Known rows, with every way that one mark hangs from another
W(E Q Y(A S)): [-0.85 -0.98 -0.72 -0.20  1.49 -1.69 -0.06  0.71  0.42 -2.68  0.67 -1.34
 -0.05 -0.25 -1.49 -3.30  0.19  1.91  1.12  0.45  3.12  0.60 -1.01]
A(E(W(Y))): [ 0.16  0.37  1.78 -0.03  1.68 -1.34  0.08 -0.84 -0.42  0.63 -0.18 -0.51
 -0.02  0.55 -0.43 -2.19 -2.65  2.00  1.06 -0.05  0.73  0.80 -0.51]
Q(W(E(A) Y)): [-0.32 -0.32 -2.38 -0.15 -0.03 -0.77  0.21  1.51 -0.11 -0.99  0.56 -1.00
  0.09  0.88 -0.90 -2.34 -3.63  2.13  0.79  0.29  1.93  0.19 -0.45]
Y(W): [ 0.09 -0.78 -0.82 -0.47 -0.72 -0.03 -0.27  0.75 -1.06 -0.61 -0.20  0.30
 -0.42  0.00  0.20 -1.23  0.53 -0.22 -0.56  0.37  0.79  0.28  0.26]
A(E(W)): [-0.03  0.48  1.58  0.06  1.50 -0.51 -0.22 -0.88 -1.19  1.89 -0.02  0.52
  0.02  0.44  0.06  0.37 -2.80  1.16  0.35 -0.35  0.10  0.42 -0.60]
Q(W(E(A))): [-0.54 -0.34 -2.54 -0.09 -0.30  0.02 -0.08  1.39 -1.23  0.24  0.78  0.08
  0.08  0.76 -0.23  0.27 -3.90  1.56  0.26  0.00  1.08 -0.11 -0.51]
E(A W(Q Y)): [ 0.86  1.47 -0.39 -0.05  2.25 -2.61  0.28 -0.73  0.13 -0.83 -0.64 -1.17
 -0.28  0.56 -0.95 -1.98 -5.90  1.56  0.44  0.02  1.61  0.64 -0.01]
F(W): [ 0.19 -0.37 -0.11 -0.08 -0.32  0.28  0.14  0.26 -0.42  1.23  0.16  0.28
 -0.19  0.59  0.69  1.70 -1.59  0.22 -0.19  0.05  0.64 -0.47  0.21]
S(Y(A(E) W(Q))): [-0.30 -0.31  0.26 -0.51  1.70 -1.57 -0.11  0.03 -1.02 -1.27  0.74  0.93
 -0.14 -0.38 -0.87 -4.71 -1.20  2.60  0.32  0.66  1.15  1.12 -0.73]
B(A): [-0.72 -0.09  0.26 -0.44 -0.48 -1.10 -0.19 -0.30  0.11 -0.54  0.03  0.22
  0.02 -0.28  0.09 -1.34 -0.14  0.74 -0.23  0.26  0.50  0.23 -0.33]
A(E): [-0.41 -0.59  1.44  0.00  0.50  0.03 -0.14 -0.66 -0.49  0.82  0.60  0.40
  0.11  0.59 -0.22 -0.78 -1.40  0.99  0.21 -0.21 -0.18  0.46 -0.32]
B(A(E(W(Q)))): [-0.29  0.35  1.54 -0.43  2.16 -1.90 -0.29 -1.58 -1.41  0.88  0.00  0.34
 -0.28  0.26 -0.96 -1.16 -5.24  2.09  0.00 -0.15  1.44  0.94 -0.90]
S(Y): [ 0.21  0.86 -0.02 -0.12  0.37 -1.10  0.14  0.09  0.80 -0.05  0.07  0.40
  0.70 -0.30 -0.28 -2.38 -0.37  0.64  0.10  0.35 -0.04  0.01 -0.63]
W(E(A) Q Y(S)): [-0.39 -0.79 -1.32 -0.33  1.26 -2.27 -0.05  0.52  0.77 -2.07  0.46 -1.53
  0.28  1.00 -1.68 -3.44 -4.40  1.79  0.37  0.12  3.33  0.57 -0.97]
Q(W(Y)): [ 0.13 -0.87 -0.71 -0.14 -0.45  0.21  0.50  0.33 -0.15 -1.43  0.19 -0.64
 -0.19  0.25 -0.64 -2.78 -0.03  0.93  0.74  0.60  1.31 -0.01  0.41]
F(W(E)): [-0.19 -0.20 -1.04 -0.07 -0.05  0.32 -0.16  1.37 -0.53  1.59  0.43 -0.19
 -0.06  0.90  0.15  2.74 -2.59  0.60  0.06 -0.22  1.30 -0.41 -0.69]
W(E(A) Q Y): [ 0.23  0.46 -1.43 -0.18  1.46 -2.01  0.11  0.90  0.55 -1.83  0.34 -1.74
 -0.04  1.06 -2.09 -2.26 -5.56  2.11  0.51 -0.07  2.15  0.90 -0.82]
B(A(E(W(Y)))): [-0.47  0.26  2.11 -0.45  1.33 -2.39 -0.15 -1.19 -0.33 -0.02 -0.22 -0.35
 -0.02  0.34 -0.46 -3.23 -2.63  2.59  0.85  0.21  1.36  1.05 -0.81]
S(Y(A W(E Q))): [-0.14  0.36 -2.02 -0.57  1.17 -1.54 -0.24  1.74 -0.73 -1.75  0.59  0.12
 -0.15 -0.52 -1.19 -3.10 -1.06  2.16  0.18  0.64  2.17  0.82 -1.18]
S(Y(A W(Q))): [ 0.13  0.34 -1.10 -0.53  1.05 -1.59 -0.02  0.61 -0.61 -2.00  0.23  0.53
 -0.24 -0.84 -0.64 -4.09  0.15  1.53  0.11  0.85  1.40  0.73 -0.25]
A(E(W(Q Y(S)))): [-0.02 -0.89  1.83 -0.24  2.52 -1.88  0.01 -1.49 -0.43 -0.37  0.09 -0.68
  0.07  0.83 -1.28 -3.33 -3.74  1.59  0.87  0.09  2.74  0.78 -0.67]

Rows
[-1.40 -1.67 -1.45 -0.60 -0.40 -0.43 -0.66  1.78 -1.06 -1.26  0.64  0.31
 -0.17 -0.44  0.53 -1.78  2.97  0.93  0.40  0.64  2.47  0.24 -0.81] -> Y(A S W(E))
[ 0.47  1.46 -0.20 -0.01  1.24 -2.25  0.20 -0.36  0.36 -0.21 -0.69 -0.76
  0.04  0.53  0.10 -1.90 -3.65  1.31  0.60  0.10  0.83  0.37  0.05] -> E(A W(Y))
[-0.96 -1.78 -1.58 -0.63  0.68 -0.79 -0.63  1.42 -1.35 -1.87  0.66  0.02
 -0.55 -0.35 -0.62 -1.78  0.60  0.87 -0.11  0.50  3.23  0.48 -0.81] -> Y(A S W(E Q))
[-1.17 -2.49  0.67 -0.59  0.91 -0.88 -0.51 -0.49 -1.84 -1.53  0.88  0.68
 -0.48 -0.08 -0.26 -3.64  0.08  1.61  0.03  0.53  2.25  0.89 -0.31] -> Y(A(E) S W(Q))
[-0.11  0.45 -1.74 -0.11  1.23 -1.19 -0.10  0.72 -0.24 -0.29  0.55 -0.58
 -0.03  0.80 -1.46  0.08 -5.64  1.39 -0.07 -0.39  1.32  0.49 -0.80] -> W(E(A) Q)
[ 0.69  1.57 -0.72  0.01  2.02 -1.83  0.02 -0.64 -0.84  0.55 -0.41 -0.25
 -0.21  0.52 -0.51  0.41 -6.07  0.77 -0.10 -0.27  0.88  0.37 -0.05] -> E(A W(Q))
[-1.16 -0.93  2.45 -0.64  1.00 -2.67 -0.31 -1.64 -0.19 -0.31 -0.03 -0.03
  0.37  0.25 -0.16 -4.41 -1.38  2.36  0.84  0.42  2.58  0.72 -0.99] -> B(A(E(W(Y(S)))))
[ 0.27 -0.28 -1.26 -0.15  0.96 -0.12  0.01  1.07 -0.89  1.02  0.64 -0.58
 -0.36  1.01 -0.84  2.58 -4.91  0.54 -0.27 -0.28  2.09 -0.03 -0.64] -> F(W(E Q))
[ 0.31  0.02 -1.70 -0.21  1.17 -1.85  0.25  0.91  0.12 -0.20  0.41 -1.64
 -0.18  1.66 -1.33 -0.45 -7.24  2.22  0.35 -0.04  2.65  0.32 -0.51] -> F(W(E(A) Q Y))
[-0.84 -1.90 -1.45 -0.36 -0.39 -0.08  0.05  1.27 -0.25 -1.44  0.72 -0.85
  0.34  0.63 -0.85 -2.77 -0.08  1.22  0.77  0.57  2.97 -0.14 -0.69] -> Q(W(E Y(S)))
[-0.02 -0.50 -0.98 -0.40  0.68 -0.63 -0.14  0.50 -1.58 -1.85  0.14  0.17
 -0.96 -0.72 -0.34 -1.92  0.31  0.69  0.04  0.59  1.33  0.66  0.31] -> Y(A W(Q))
[-0.16 -1.49 -0.80 -0.45  1.07 -1.17  0.07  0.75  0.29 -0.89  0.53 -1.36
 -0.03  1.27 -1.31 -1.17 -3.63  1.11  0.29  0.11  4.02 -0.02 -0.62] -> F(W(E Q Y(S)))
[-0.05  0.23  1.90 -0.46  2.28 -2.70 -0.02 -1.53 -0.62 -0.52 -0.20 -0.71
 -0.27  0.40 -1.45 -3.51 -5.06  2.75  0.61  0.16  2.14  1.33 -0.81] -> B(A(E(W(Q Y))))
[-0.04  1.56  1.23  0.02  3.19 -1.98  0.04 -1.04 -0.88  0.46  0.47  0.87
  0.24 -0.55 -0.63 -2.34 -3.11  3.10  0.98  0.21  0.66  0.82 -1.19] -> S(Y(A(E(W(Q)))))
[-0.45 -1.28  0.08 -0.20  1.04 -1.33  0.29 -0.47  0.34 -1.73  0.44 -0.74
 -0.37  0.13  0.09 -2.64 -0.16  1.55  0.78  0.67  2.91 -0.05  0.24] -> F(W(Q Y(A S)))
[-1.68 -1.54  1.71 -0.03  0.56 -0.43 -0.36 -1.02 -0.31 -0.26  0.99  0.87
  0.31 -0.31  0.76 -2.24  2.21  1.87  0.75  0.27  0.62  0.28 -0.58] -> Y(A(E) S)
[-0.08  0.06 -1.34 -0.14  0.13 -1.40  0.17  1.36  0.63  0.32  0.41 -1.20
  0.11  1.42 -0.08 -0.29 -4.79  2.09  0.46 -0.01  1.88  0.06 -0.57] -> F(W(E(A) Y))
[-0.29 -0.04  0.18 -0.01  0.23 -0.78  0.40  0.32  0.53 -0.82  0.24 -0.49
 -0.38 -0.02  0.86 -1.19  0.87  1.61  0.97  0.57  1.02 -0.05  0.31] -> F(W(Y(A)))
[-1.03 -1.00  0.57 -0.12  0.24 -1.37  0.07 -0.28  1.06 -2.44  0.25 -0.50
  0.19 -0.58  0.46 -4.00  3.62  1.33  1.21  0.70  1.65  0.14 -0.10] -> W(Y(A S))
[ 0.37 -0.16  0.36 -0.25  2.00 -1.92  0.10 -0.83 -0.03 -1.17 -0.52 -1.09
 -0.10  0.26 -1.19 -2.47 -2.38  0.57  0.54  0.27  2.84  0.35 -0.22] -> E(W(Q Y(S)))
[-0.64 -0.96  0.11 -0.12  1.26 -1.62  0.22 -0.56  0.78 -2.96  0.33 -0.96
 -0.11 -0.41 -0.74 -4.18  1.19  1.38  1.02  0.66  2.46  0.45 -0.05] -> W(Q Y(A S))
[-0.29 -0.69  1.33  0.00  1.77 -1.01  0.40 -0.75 -0.46 -0.60  0.88 -0.55
 -0.52  0.66 -0.54 -2.08 -2.81  3.01  1.07  0.28  1.54  0.75 -0.06] -> F(W(Q Y(A(E))))
[-1.52 -2.39  0.89 -0.17  0.21 -0.34  0.15 -0.58 -0.52 -1.59  1.17  0.12
  0.10  0.01  0.08 -4.99  1.99  2.77  1.45  0.84  1.84  0.33 -0.13] -> Q(W(Y(A(E) S)))
[-0.85 -1.64 -2.14 -0.34 -0.36 -0.98  0.04  1.16  0.01 -1.42  0.70 -0.78
  0.45  0.90 -0.55 -3.43 -2.39  1.91  0.75  0.50  3.05 -0.09 -0.63] -> Q(W(E(A) Y(S)))
[-0.75 -1.19 -0.29 -0.28  0.16 -1.02 -0.17  1.07  0.90 -1.49  0.41 -1.30
  0.41  0.43 -0.76 -2.59  0.31  0.88  0.72  0.29  2.75  0.23 -1.00] -> W(E Y(S))
[-1.38 -1.65 -1.45 -0.21 -0.05 -0.27  0.05  1.28 -0.15 -2.23  1.02 -0.58
  0.09 -0.26 -0.17 -3.17  2.00  2.11  1.42  0.80  2.89  0.07 -0.63] -> Q(W(E Y(A S)))
[ 0.31  0.08 -0.20 -0.21  2.01 -2.92  0.14 -1.03  0.29 -1.27 -0.53 -0.90
  0.07  0.71 -0.79 -3.36 -4.72  1.19  0.52  0.21  2.82  0.42 -0.15] -> E(A W(Q Y(S)))
[-0.65 -1.59 -0.38 -0.38 -0.15 -0.73 -0.04  1.12  0.58 -0.01  0.52 -0.98
  0.26  1.06 -0.22 -0.88 -1.41  1.10  0.40  0.23  3.16 -0.33 -0.74] -> F(W(E Y(S)))
[ 0.58  0.46  1.50 -0.01  2.73 -1.74  0.16 -1.22 -0.66  0.01 -0.05 -1.09
 -0.29  0.81 -1.65 -2.18 -4.95  1.98  0.92 -0.08  1.68  1.15 -0.48] -> A(E(W(Q Y)))
[-0.26  0.84  1.39  0.19  2.93 -1.13 -0.10 -1.13 -1.70  0.57  0.37  0.35
 -0.49 -0.20 -0.40 -0.24 -2.99  2.23  0.89 -0.13  0.64  0.88 -0.48] -> Y(A(E(W(Q))))
[ 0.13  0.25 -1.81 -0.11  1.04 -1.03  0.01  0.90 -0.69  0.81  0.56 -0.42
 -0.19  1.39 -0.80  1.87 -7.40  1.60 -0.29 -0.40  1.95 -0.11 -0.49] -> F(W(E(A) Q))
